Each row was made from one walk, in order. Every step used is in the known rows, and no mark comes twice. Write each row's walk.
Known rows:
zano > givu > sadem > rofaz: [-.02 .03 -.10 .10 .01 -.32 .18 .21 -.19 .21 -.20 .12 -.04 .07 .04 -.03 -.09 .05 .07 -.20 .08 .10 .39 .10 -.04]
visel > givu > kudo: [-.03 -.34 .30 -.07 -.11 .04 .02 -.12 -.09 .22 -.16 .07 .18 -.12 .42 -.10 -.06 -.23 .23 .09 -.04 -.12 -.20 .09 -.19]
kudo > givu > tolak: [.13 .18 .18 .31 .18 -.06 .18 -.14 -.13 .20 .03 .07 .02 -.20 .17 -.40 -.16 -.36 .04 .10 -.07 -.05 .04 -.05 -.18]
sadem > rofaz > kudo: [-.16 -.06 -.10 -.03 .17 .20 .12 .15 -.05 .18 .36 .09 .21 .28 -.18 .17 -.04 .23 -.17 -.04 .07 -.15 -.04 .15 -.21]
tolak > givu > notat > kudo: [.13 -.35 .16 .21 .08 -.18 .12 -.22 .23 .19 -.09 .17 .04 -.10 .43 -.21 -.34 -.17 .35 -.01 -.09 -.21 .05 -.04 .15]
tolak > givu: [.15 -.21 .09 .34 -.15 -.19 .18 .05 -.02 .19 -.23 .08 .07 -.23 .05 -.12 -.13 -.16 .09 .08 -.07 .01 -.02 -.07 .03]
zano > givu > notat > kudo > vizon: [-.05 -.34 .04 -.13 .42 -.15 -.02 -.10 .27 .22 .05 .18 .16 -.04 .41 -.30 -.13 -.19 .38 .15 -.15 -.04 -.16 .04 .09]
rofaz > kudo: [-.06 -.16 -.07 .04 .18 .20 .07 -.06 -.02 .16 .29 .04 .08 .11 -.17 .04 -.10 .08 -.11 .00 .06 -.18 -.08 .05 -.13]
kudo > givu > notat: [.09 .07 .09 .21 .02 -.27 .10 -.21 .02 .11 .09 .15 .07 -.34 .37 -.17 -.12 -.14 .35 .10 -.18 .05 -.10 .04 -.16]
givu > sadem > rofaz: [-.05 -.03 -.13 .00 -.02 -.05 .14 .21 -.17 .16 -.12 .02 -.02 .10 -.02 .10 -.12 .16 .00 -.25 .15 .09 .28 .01 -.05]
visel > givu > notat: [.09 -.03 .30 .01 -.16 -.41 .07 -.08 .09 .03 -.12 .09 -.03 -.28 .46 -.10 -.17 -.15 .37 .17 -.10 -.06 .00 -.01 -.09]
sadem > rofaz > kudo > givu > notat > zano: [-.17 .00 -.01 .12 .01 -.18 .11 -.03 .09 .09 .34 .17 .23 -.14 .26 -.20 -.10 .05 .33 .08 -.23 .12 .32 .22 -.17]
finoni > rofaz > kudo > vizon: [-.18 -.37 -.11 -.26 .46 .26 .16 -.03 -.01 .25 .34 .09 .36 .16 -.25 .12 .10 .14 -.03 .09 .06 -.02 -.33 -.09 -.19]
kudo > givu: [.04 .06 -.02 .26 .09 -.12 .09 -.06 -.17 -.02 .09 .12 .16 -.21 .06 -.17 .00 -.27 .19 .09 -.09 .07 -.21 .15 -.10]
vizon > rofaz: [-.03 -.07 -.11 -.08 .22 .01 .09 .09 -.18 .07 .17 .18 .31 .16 -.18 -.17 .02 .00 .08 -.05 .11 .03 -.26 .00 -.21]
vizon > rofaz > finoni: [-.01 -.07 -.14 -.14 .31 .05 .12 -.05 -.36 .04 .24 .22 .20 .32 -.31 .00 .04 .17 .10 -.15 .36 -.12 -.19 .19 -.35]
notat > kudo > rofaz > vizon: [-.23 -.40 -.17 -.29 .51 .22 .00 -.24 .08 -.03 .43 .07 .51 .32 -.14 .08 -.10 .07 -.04 .08 .10 -.11 -.13 .06 -.03]
kudo > vizon > rofaz: [-.09 -.24 -.21 -.25 .34 .09 .03 .16 -.10 .16 .23 .13 .48 .11 -.14 -.21 .18 .01 .12 .12 .00 .17 -.43 -.04 -.21]
tolak > givu > zano: [.04 -.27 .16 .19 -.29 -.34 .24 .03 .09 .25 -.17 .03 .00 -.30 .31 -.25 -.25 .00 .14 .00 -.05 .06 .28 -.19 .11]
givu > notat: [.05 -.06 .15 .05 .01 -.15 .06 -.07 .15 .19 -.03 .10 -.07 -.21 .28 -.06 -.24 .03 .20 -.01 -.04 -.04 -.02 -.09 -.13]
notat > kudo: [-.04 -.24 .03 .02 .33 .16 -.01 -.06 .08 -.02 .05 .13 .07 .17 .06 -.15 -.26 -.19 .14 -.11 .12 -.21 -.11 .09 .14]
zano > givu > notat > kudo > rofaz: [-.09 -.24 .04 .03 .43 -.29 .19 -.30 .18 .08 .20 .27 .34 .03 .34 -.12 -.25 -.05 .28 .04 -.05 .00 -.01 -.06 .04]
finoni > rofaz: [-.05 -.12 .09 -.02 .28 .00 .24 .04 -.11 .08 .00 .20 .14 .07 -.22 .11 -.12 .02 .04 -.15 .23 -.03 -.16 -.10 -.16]

Write each row's walk:
[-.10 -.20 -.02 -.06 .34 .18 .25 -.11 -.10 .16 .32 .15 .20 .23 -.32 .19 -.08 .17 -.10 -.11 .19 -.19 -.12 -.04 -.21]  finoni > rofaz > kudo
[-.01 -.09 -.03 .20 .32 -.01 .05 -.20 -.07 -.11 .18 .18 .22 -.01 .17 -.26 -.11 -.36 .29 .01 -.04 -.10 -.20 .23 .08]  notat > kudo > givu
[.08 .10 -.02 .17 .35 .08 .23 -.25 -.24 .25 .45 .15 .31 .09 -.03 -.40 -.02 -.16 -.03 .11 -.07 -.15 -.02 -.01 -.33]  vizon > rofaz > kudo > givu > tolak
[-.18 -.09 -.11 -.24 .17 .18 -.03 .22 -.03 .11 .23 .04 .27 .27 -.24 .15 -.01 .19 -.15 .03 .08 -.10 -.04 .22 -.23]  sadem > rofaz > vizon
[-.14 -.14 .01 .01 .15 -.15 .34 -.24 -.10 .13 .41 .15 .24 -.05 .10 -.09 -.09 .11 .14 -.05 .04 -.02 .11 -.04 -.13]  finoni > rofaz > kudo > givu > zano
[-.09 -.26 -.02 -.13 .48 .01 .18 -.40 -.02 .00 .32 .21 .24 .22 .12 .14 -.22 .20 .23 -.11 .29 -.17 -.05 .05 -.14]  givu > notat > kudo > rofaz > finoni
[-.22 -.45 -.03 -.24 .31 .09 .06 -.28 -.02 .35 .27 .11 .55 .14 .05 .04 .04 .08 -.04 .15 -.04 -.02 -.12 .07 -.30]  zano > givu > kudo > rofaz > vizon
[.03 -.50 .05 -.02 .20 -.06 .05 -.13 .28 .27 -.02 .10 .22 -.15 .43 -.22 -.14 -.17 .36 .18 -.19 -.03 -.16 -.09 .14]  tolak > givu > notat > kudo > vizon
[-.15 -.32 -.16 -.17 .31 .27 .00 .02 .05 .24 .32 -.02 .25 .05 -.11 -.01 .09 .07 -.04 .19 -.06 -.01 -.30 .00 -.11]  rofaz > kudo > vizon
[-.14 -.49 -.12 -.35 .31 .31 .01 .01 -.12 .42 .21 .13 .58 .14 .10 -.20 .20 .02 .15 .07 -.03 .11 -.51 -.04 -.34]  givu > kudo > vizon > rofaz
[-.08 -.16 -.20 -.09 .29 .19 .11 -.06 -.16 .15 .47 .14 .35 .30 -.29 -.06 .05 .15 -.07 -.02 .09 -.13 -.21 .07 -.27]  vizon > rofaz > kudo
[-.07 -.03 .05 .11 -.07 -.28 .17 -.07 -.03 .06 .12 .07 .09 -.28 .32 -.29 -.14 -.09 .24 .01 -.06 .12 .12 .00 .00]  kudo > givu > zano
[.08 -.49 .19 .22 -.17 .10 .13 -.14 -.03 .50 -.23 .08 .19 -.20 .35 -.12 -.11 -.13 .12 .01 -.10 -.07 -.13 -.06 -.14]  tolak > givu > kudo
[-.30 -.50 -.03 -.22 .26 .06 .03 -.23 .04 .27 .24 .12 .56 .08 .07 -.13 .00 .03 .08 .16 -.09 .11 .13 .12 -.24]  notat > zano > givu > kudo > rofaz > vizon
[-.02 .08 -.17 .15 .00 -.16 .18 .09 -.29 .09 -.02 .06 .10 -.02 .08 .01 .00 .01 .13 -.15 .02 .16 .22 .14 -.08]  kudo > givu > sadem > rofaz
[-.14 -.36 .08 .01 .24 -.05 .20 -.23 -.06 .36 .08 .19 .47 -.05 .26 -.06 -.04 -.02 .08 .05 -.06 .11 -.18 -.06 -.24]  zano > givu > kudo > rofaz
[-.01 -.25 -.18 -.04 -.09 -.06 .11 .08 -.14 .26 -.05 -.05 .15 .14 -.12 .12 -.02 .19 -.07 -.05 .03 -.01 .35 .08 -.09]  tolak > givu > sadem > rofaz > vizon
[-.15 -.37 .00 -.14 .30 .24 .20 -.33 -.23 .26 .22 .13 .35 .17 .04 .21 -.03 .23 .04 -.11 .29 -.07 -.20 .05 -.39]  givu > kudo > rofaz > finoni
[-.06 -.33 -.10 -.24 .52 -.17 .03 -.07 .08 .21 .24 .30 .45 .17 .24 -.40 .03 -.11 .41 .10 -.09 .02 -.27 .05 -.07]  zano > givu > notat > kudo > vizon > rofaz
[-.01 -.39 .06 .13 .23 -.20 .25 -.33 .20 .13 .12 .18 .39 -.07 .37 -.06 -.26 -.01 .25 .08 -.08 .00 -.03 -.19 .09]  tolak > givu > notat > kudo > rofaz
[-.08 -.11 .14 .07 -.06 -.19 .02 .03 .23 .09 -.06 .12 -.06 -.27 .27 -.27 -.28 -.04 .35 .01 -.09 .14 .33 -.01 -.03]  givu > notat > zano
[-.21 -.48 -.09 -.24 .29 .02 .01 .05 -.06 .39 .12 .25 .58 .06 .16 -.47 .18 -.11 .35 .13 -.15 .24 -.17 .10 -.25]  notat > zano > givu > kudo > vizon > rofaz
[-.07 -.05 .09 .19 .07 -.36 .05 .15 .05 .05 -.16 .21 .01 -.16 .05 -.41 -.16 -.25 .26 .05 -.09 .15 .32 .18 .04]  notat > zano > givu
[.00 -.14 -.05 .19 -.04 -.42 .09 .01 -.08 .13 -.32 .08 -.20 -.17 .10 -.35 -.19 -.17 .28 -.15 .00 .22 .67 .05 .14]  notat > zano > givu > sadem
[-.24 -.41 .08 .02 .18 -.09 .17 -.17 .02 .29 .06 .22 .48 -.10 .28 -.21 -.08 -.07 .21 .07 -.11 .23 .09 -.01 -.17]  notat > zano > givu > kudo > rofaz
